Each row comes from the steps of one walk. Every step used is in the known rows, and no mark comes twice. Write the walk behind each row, first mark first.
In the rows, zero is written as 100.
Known rows:
bevusu goge: 103 120 112 122 105 107 89 107 110 93 88 72 92 112 68 120 91 116 82 97
 96 104 80 75 91 88 103 102 126 109 126 94 95 98 90 77 101 89 105 100 64
 99 115
bevusu gumo: 97 105 120 112 103 122 103 94 114 87 80 59 90 99 73 97 98 128 90 85 93
 116 70 79 94 105 105 113 115 118 116 119 89 87 84 81 96 101 85 107 68
 91 113
puvo mavotek ligen vebi galed: 122 106 69 95 101 78 79 102 83 113 108 117 92 83 125 110 81 112 93 101
 119 79 128 110 86 117 77 92 71 123 66 55 150 133 119 101 101 88 98 109
 138 87 92
gelo gumo galed: 118 91 111 124 104 104 104 122 124 89 91 59 70 102 86 115 106 110 103
 112 90 91 75 85 115 125 99 136 104 90 98 115 103 104 110 115 117 104 94
 113 34 79 121
gelo gumo puvo sipine: 121 108 126 130 121 119 107 100 129 91 112 78 82 92 85 122 104 119 116
 108 95 75 65 97 121 124 93 118 113 108 127 117 126 99 140 76 130 112
 109 101 35 80 138
tolo ligen mavotek puvo sipine galed: 100 73 83 76 99 125 84 92 78 114 108 102 115 65 125 88 90 101 101 74 90
 97 80 93 103 85 86 63 93 100 60 80 133 94 106 114 66 118 106 116 157 66
 77
puvo sipine galed vebi: 122 114 108 105 134 148 92 88 120 86 118 123 105 67 78 101 99 123 116 80
 98 72 96 117 85 102 95 65 87 126 140 84 123 107 94 70 148 92 97 79 76
 66 125
vebi galed lukola puvo mavotek ligen: 133 140 89 52 95 104 99 74 118 92 126 148 120 92 121 113 100 64 98 127
 77 76 128 129 74 120 58 86 74 151 93 68 117 125 103 122 86 86 92 88 106
 102 82
puvo gumo gelo: 132 115 118 108 92 117 115 90 114 85 93 100 76 81 83 100 80 112 125 89
 86 115 90 109 133 113 94 103 126 113 112 120 110 107 117 101 128 79 64
 105 41 61 131
galed lukola puvo gumo gelo: 133 131 113 80 116 127 95 49 124 84 113 131 114 82 85 114 94 76 126 115
 66 109 94 129 119 122 63 105 113 158 112 94 101 117 113 131 113 84 71
 70 49 89 113
lukola puvo mavotek ligen: 122 125 81 100 133 94 69 68 111 106 114 137 117 86 88 110 74 104 72 113
 96 105 99 107 114 132 67 102 107 140 80 74 124 123 137 109 114 90 115
 85 103 89 117
bevusu goge galed: 129 138 118 129 113 117 84 99 113 84 84 45 83 130 52 129 98 129 86 83 90
 105 76 60 86 80 119 98 123 124 130 92 79 102 79 83 102 69 122 101 69
 112 124
gumo galed sipine: 122 117 92 104 88 97 108 109 121 104 112 78 93 101 81 129 79 126 83 101
 93 84 121 112 103 94 98 137 102 108 103 118 87 92 63 104 120 104 90 74
 68 93 103
mavotek ligen vebi galed: 100 104 68 60 85 75 88 120 83 126 111 112 109 102 115 98 109 76 89 94
 105 77 142 109 70 101 87 84 90 111 48 82 118 137 125 123 74 107 92 135
 164 95 65
goge bevusu gumo gelo: 111 113 132 133 98 139 101 106 110 90 78 42 78 98 46 118 83 138 78 67 90
 130 45 59 81 96 103 136 149 132 133 119 81 84 83 73 115 81 89 110 41 86
 133
tolo ligen: 96 78 88 81 91 108 88 102 92 105 73 90 103 83 114 82 84 99 103 81 90 99
 96 93 94 92 87 107 88 95 77 85 115 81 89 116 75 120 107 105 135 75 69
sipine galed: 106 99 104 97 112 121 107 97 99 87 107 108 87 88 97 86 111 99 121 79 83
 87 77 101 91 109 123 73 84 94 112 95 104 91 80 99 129 91 94 107 88 85
 106
gumo gelo: 120 108 121 109 90 112 114 110 95 104 100 88 87 78 95 99 86 108 118 100
 92 116 93 95 105 108 114 134 124 103 95 124 90 102 124 99 114 95 79 98
 76 87 116
ligen mavotek puvo: 98 84 91 89 97 101 95 95 75 125 136 107 115 90 121 113 108 93 88 104 103
 109 93 97 118 85 98 55 112 96 56 100 112 118 130 111 58 104 97 120 141
 105 95
gelo gumo puvo mavotek: 127 99 120 135 118 102 104 104 121 93 103 75 66 92 97 125 96 122 116 115
 96 79 70 94 125 131 96 124 100 101 115 107 133 96 135 83 125 105 105 99
 34 85 133
rozur mavotek galed lukola puvo: 108 117 80 79 123 113 62 61 95 90 126 112 114 101 102 120 121 98 87 95
 101 62 115 92 103 118 103 79 115 131 55 88 93 143 142 120 73 89 94 89
 146 121 84
gelo gumo puvo mavotek ligen deka: 124 94 105 130 115 90 104 116 112 99 102 76 69 88 102 125 96 114 104 112
 100 75 79 95 127 128 88 123 97 102 91 100 135 109 152 86 111 109 111
 109 55 92 125
gelo gumo puvo mavotek ligen: 126 101 111 131 121 93 103 108 119 96 102 73 67 89 97 124 98 118 111 113
 99 73 78 98 124 135 92 121 98 104 103 105 137 104 148 88 122 105 107
 104 46 85 129
lukola puvo sipine: 115 137 101 100 133 131 74 56 126 99 128 142 138 91 70 108 84 106 79 105
 90 109 81 105 108 115 68 97 129 145 114 90 108 115 127 92 125 100 116
 79 88 83 129
rozur mavotek puvo pekobog galed: 101 99 95 99 135 106 72 68 79 94 145 100 106 104 98 98 125 113 98 95 100
 68 108 92 101 118 116 47 108 102 88 100 114 125 143 100 88 91 116 110
 149 107 118
sipine galed pekobog: 112 106 110 74 120 141 122 95 109 93 120 120 92 96 84 100 97 93 124 76
 82 68 103 123 93 100 117 70 77 100 122 99 105 74 67 106 122 101 76 89
 88 84 93
goge bevusu gumo: 101 109 123 128 102 132 94 101 111 88 78 48 85 108 48 118 90 135 69 67
 94 122 49 61 80 92 96 119 138 129 135 108 87 84 72 74 107 83 100 110 52
 92 125
lukola puvo pekobog: 118 130 108 98 139 116 82 57 126 98 130 137 130 103 73 95 85 96 88 104
 88 104 88 101 109 120 69 88 119 138 110 95 110 119 130 104 113 94 114
 82 84 80 128
gelo gumo puvo mavotek galed: 129 107 117 133 120 104 98 101 127 94 111 75 66 84 95 130 98 116 108 110
 97 69 66 95 125 135 97 117 104 108 104 103 129 102 143 85 119 95 98 102
 45 86 128
sipine galed lukola puvo gumo: 124 119 109 80 125 136 101 59 117 74 116 132 100 81 87 96 111 81 135 89
 61 90 75 122 103 122 94 69 87 134 122 86 107 102 84 122 134 80 79 87 58
 81 111
puvo gumo: 118 110 104 101 98 108 105 83 117 82 93 109 84 97 86 100 90 107 112 89
 91 103 94 113 130 107 84 80 109 112 115 103 118 105 101 102 119 82 78
 107 58 71 120
pekobog galed: 106 119 104 106 114 112 111 110 100 85 121 118 97 77 107 106 115 95 94
 83 74 89 85 111 84 116 124 78 74 100 126 95 113 82 92 100 130 89 109
 104 91 89 113
puvo mavotek galed pekobog: 131 125 90 101 122 114 86 80 113 100 126 116 89 72 102 130 67 111 85 93
 116 63 109 120 107 118 82 88 85 134 88 61 131 106 108 93 102 71 75 77
 115 91 96
gumo galed: 118 113 94 123 93 90 100 101 109 93 102 66 80 99 96 103 92 118 86 106 85
 103 101 86 102 108 105 132 104 95 97 113 92 113 83 107 115 92 94 93 68
 87 114
lukola puvo: 108 121 99 91 120 111 80 70 119 107 114 134 126 104 78 104 90 90 80 111
 80 117 89 99 111 115 82 104 125 126 93 98 93 108 119 113 104 103 109 89
 92 98 112
sipine galed vebi: 117 89 107 88 122 127 101 111 112 95 97 115 84 80 84 95 113 101 124 82
 75 78 108 113 82 101 121 65 71 98 113 94 102 94 74 100 127 94 81 90 74
 81 103
lukola puvo gumo galed: 129 134 99 103 116 112 83 59 135 90 110 124 105 101 67 106 78 104 81 106
 66 121 85 101 132 123 74 106 132 132 103 108 102 118 111 117 125 86 91
 91 47 71 133
rozur deka: 72 83 83 96 109 96 88 109 81 90 89 104 95 107 118 96 121 106 86 97 114
 115 132 81 94 106 107 93 99 80 59 86 88 113 131 117 80 109 117 121 140
 118 103
vebi galed: 115 122 97 66 73 101 114 106 111 97 115 124 106 108 121 99 105 80 93 112
 87 82 121 107 69 100 90 85 83 107 99 91 103 105 87 101 83 96 97 110 113
 100 83
gumo puvo: 116 123 113 124 104 91 109 85 109 103 118 84 85 98 101 110 97 114 104
 105 82 88 94 98 112 106 110 113 113 101 119 125 110 97 116 71 111 106
 108 86 73 103 121
lukola puvo gumo: 121 128 101 91 119 117 83 58 131 94 109 139 116 103 68 105 82 96 88 103
 74 119 86 108 131 119 71 90 131 134 104 101 105 111 119 114 118 91 94
 93 62 77 125
tolo galed: 104 95 98 89 85 99 106 89 96 98 88 95 96 112 115 100 103 74 100 69 78 90
 102 80 93 119 115 116 70 110 76 92 99 77 73 94 83 96 88 95 107 96 62
pekobog galed lukola puvo: 118 134 107 90 127 125 102 78 111 77 132 139 115 71 102 116 117 74 104
 98 56 91 84 128 86 126 101 81 75 137 129 85 109 91 95 122 129 84 102 81
 74 94 112
puvo pekobog galed sipine: 121 129 115 101 133 120 116 93 119 84 144 126 113 83 89 109 93 111 105
 77 100 60 102 129 88 109 93 67 74 128 146 95 130 88 97 84 138 88 111 78
 83 71 124

Which walk is each row?
119 125 109 103 129 149 97 66 113 74 128 122 112 66 92 100 104 110 128
 84 96 74 77 121 90 109 86 71 86 140 144 77 125 109 95 80 147 86 97 79
 77 74 123 -> puvo sipine galed lukola
122 145 99 78 130 121 76 52 131 91 144 123 120 70 88 120 104 63 90 96 87
 68 90 119 99 125 70 76 112 163 82 74 95 130 130 122 85 64 73 82 111 100
 88 -> mavotek galed lukola puvo pekobog
123 128 101 54 77 109 116 88 113 88 120 130 111 99 127 109 112 64 113
 120 78 75 126 124 66 104 75 85 72 131 106 81 103 111 81 116 80 90 85 93
 101 107 75 -> vebi galed lukola
126 108 70 88 103 81 80 93 84 109 110 119 95 79 128 114 84 104 103 106
 115 75 130 118 84 118 70 92 65 134 70 50 149 136 117 108 100 85 92 101
 132 90 88 -> puvo mavotek ligen vebi galed lukola
123 142 109 91 143 125 90 65 131 95 145 151 135 93 70 110 85 98 83 94 79
 89 90 119 101 120 77 81 107 146 126 95 114 99 117 102 130 95 117 74 79
 78 129 -> lukola puvo pekobog galed sipine
140 144 109 52 83 122 112 71 127 87 125 145 114 93 110 110 98 63 113 122
 62 91 117 126 83 116 66 92 95 149 107 90 103 118 99 123 94 84 74 90 74
 90 93 -> vebi galed lukola puvo gumo gelo
132 105 101 115 121 102 92 100 128 86 99 76 79 88 88 125 101 102 105 123
 87 85 83 102 118 141 73 136 95 123 91 95 117 121 125 131 121 95 92 96
 32 78 121 -> gelo gumo galed lukola puvo mavotek ligen
136 133 102 110 116 105 93 64 124 83 121 90 100 91 89 109 92 100 101 117
 71 98 100 105 103 121 75 128 102 138 110 101 97 128 92 123 117 83 90 67
 49 84 120 -> gumo galed lukola puvo pekobog
122 129 103 43 82 122 129 103 120 103 128 137 111 116 107 114 90 73 95
 109 87 64 147 129 70 91 84 82 78 114 109 95 105 89 74 108 77 107 79 92
 112 98 71 -> vebi galed pekobog
116 126 121 131 108 136 87 84 124 83 86 46 87 104 41 125 86 132 66 78 75
 126 48 63 83 103 86 136 142 148 135 109 80 94 67 89 115 78 95 96 28 88
 132 -> goge bevusu gumo galed lukola puvo
108 117 117 95 135 113 93 71 110 106 170 110 113 77 78 106 104 85 98 100
 85 73 90 131 97 116 91 40 104 122 123 95 114 89 118 96 105 76 100 105
 119 92 122 -> mavotek puvo pekobog galed sipine
127 111 129 124 127 130 109 91 131 81 117 82 80 83 86 121 112 111 132
 105 85 67 60 106 116 129 94 109 101 117 135 110 127 98 131 83 138 106
 100 95 25 78 135 -> gelo gumo puvo sipine galed lukola
150 142 111 94 127 127 84 57 116 80 105 81 105 119 73 124 112 98 116 93
 74 104 93 95 95 99 101 97 97 157 109 86 74 116 88 132 103 68 117 80 91
 123 112 -> goge galed lukola puvo
125 129 111 81 133 122 89 45 122 85 127 133 129 90 90 108 100 75 120 116
 79 93 98 127 102 119 57 93 97 161 118 82 108 121 112 124 105 88 93 62
 72 95 109 -> galed lukola puvo pekobog
121 148 96 80 127 130 71 51 131 92 143 125 123 64 87 126 102 67 85 98 88
 70 87 120 98 123 70 80 117 166 84 71 94 128 129 117 91 67 74 81 113 102
 88 -> mavotek galed lukola puvo sipine
106 88 93 90 96 105 97 86 82 117 133 112 108 88 114 113 103 97 94 98 98
 110 91 103 133 89 90 45 117 103 64 101 121 120 131 112 67 96 87 123 121
 91 105 -> ligen mavotek puvo gumo
104 81 76 65 88 115 86 98 85 110 95 102 115 66 137 102 91 87 95 73 95 88
 95 95 101 84 80 86 87 113 39 75 122 105 108 131 45 113 92 104 158 77 51 -> tolo ligen mavotek galed lukola
117 108 106 97 124 119 105 124 112 92 110 126 95 69 93 115 116 98 96 87
 67 80 116 122 75 109 122 70 63 105 127 94 110 84 85 100 128 91 96 87 76
 85 110 -> pekobog galed vebi
125 127 118 138 111 134 84 79 122 81 86 49 82 99 46 129 77 142 65 80 81
 124 47 64 85 108 81 137 134 153 136 98 92 98 68 84 122 72 95 90 26 85
 138 -> goge bevusu gumo galed lukola puvo mavotek
132 143 105 52 96 117 106 67 126 87 135 149 126 101 114 106 105 62 107
 122 73 77 120 125 71 113 60 80 82 150 112 79 108 121 96 118 87 88 91 84
 94 97 88 -> vebi galed lukola puvo pekobog
100 112 110 104 125 119 76 62 105 110 153 100 116 75 79 103 102 93 94
 113 96 93 82 116 105 111 82 55 126 122 112 90 109 105 127 86 98 82 100
 110 127 98 123 -> mavotek puvo sipine
111 88 96 90 115 126 91 91 86 119 143 120 118 72 109 114 108 105 96 94
 99 94 96 107 108 85 95 37 104 110 76 92 124 121 126 97 81 100 95 107
 127 88 107 -> ligen mavotek puvo sipine galed vebi
107 115 114 97 132 133 80 52 106 98 159 107 112 65 81 100 111 85 114 106
 83 83 72 125 98 117 86 42 112 130 122 83 110 104 116 93 112 75 91 106
 115 94 121 -> mavotek puvo sipine galed lukola
92 93 70 76 99 75 81 117 78 128 103 99 107 98 105 98 107 85 93 89 111 86
 132 105 84 102 92 91 98 108 49 86 116 135 132 122 82 109 93 131 158 95
 74 -> mavotek ligen vebi
131 141 115 93 124 133 108 75 116 73 131 138 105 62 95 115 109 79 114 94
 50 97 81 131 97 132 100 86 85 142 133 94 112 94 104 122 141 76 86 84 53
 79 125 -> pekobog galed lukola puvo gumo gelo
128 124 100 88 125 116 82 48 114 89 117 134 118 82 101 121 91 84 115 122
 82 100 99 126 106 123 60 105 89 159 108 69 114 117 106 123 108 86 90 60
 74 103 106 -> galed lukola puvo mavotek
128 123 85 104 113 103 81 86 114 104 125 117 94 68 102 139 68 121 81 93
 122 62 106 122 106 114 83 94 88 137 85 61 126 103 104 86 110 71 85 76
 115 96 96 -> puvo mavotek galed sipine
104 99 89 60 65 104 89 110 87 127 118 124 110 117 122 104 106 82 107 96
 94 93 127 96 60 85 99 89 92 105 70 81 109 121 87 112 75 111 78 129 143
 96 68 -> ligen vebi galed
123 120 112 83 134 136 99 59 115 76 126 131 107 81 90 92 112 81 136 90
 68 83 76 119 93 122 92 68 81 137 125 83 109 106 89 116 132 83 89 81 69
 83 111 -> sipine galed lukola puvo pekobog
132 130 90 98 137 114 60 63 128 107 121 143 114 77 79 124 74 102 69 109
 88 97 99 107 109 127 72 92 111 147 81 69 113 121 128 105 108 79 94 73
 95 90 113 -> lukola puvo mavotek galed vebi
127 130 76 74 116 99 70 75 113 121 127 153 127 95 91 124 71 100 72 111
 97 92 121 119 97 119 62 99 102 148 71 67 126 121 122 113 106 99 105 87
 119 91 99 -> lukola puvo mavotek ligen vebi galed sipine
125 130 119 106 139 120 111 77 112 70 141 121 107 76 102 97 108 94 122
 86 88 68 92 125 85 121 87 64 67 135 148 86 134 107 107 97 131 76 106 80
 75 72 125 -> puvo pekobog galed lukola
119 126 111 95 132 158 107 76 118 84 134 126 112 79 78 104 88 118 116 76
 102 66 91 124 92 100 92 69 90 128 146 87 125 93 89 74 144 97 94 79 85
 68 120 -> puvo sipine galed pekobog
124 95 113 115 107 109 106 110 126 83 95 63 74 96 90 121 112 99 117 118
 84 86 79 97 112 127 90 136 96 106 103 109 103 109 107 126 116 99 85 101
 26 83 115 -> gelo gumo galed lukola
125 138 108 90 127 128 103 72 117 72 130 142 110 70 97 116 113 76 108 94
 52 92 83 132 97 129 96 73 77 141 135 86 116 93 95 122 136 78 94 84 61
 84 119 -> pekobog galed lukola puvo gumo
112 90 100 92 120 111 97 96 86 118 149 120 116 78 114 112 110 97 93 95
 95 92 102 108 106 91 96 32 94 108 78 96 128 121 132 105 74 96 98 107
 126 87 109 -> ligen mavotek puvo pekobog galed vebi
106 110 80 82 116 108 69 71 89 88 121 100 105 99 110 118 125 102 94 91
 108 56 119 92 100 113 109 78 106 122 58 88 95 140 135 116 71 87 91 93
 149 122 80 -> rozur mavotek galed lukola
122 113 93 78 126 123 86 68 100 91 121 132 103 76 100 100 108 83 131 89
 74 83 89 120 89 124 92 73 76 138 96 67 120 117 95 125 127 85 83 92 93
 86 98 -> sipine galed lukola puvo mavotek ligen vebi
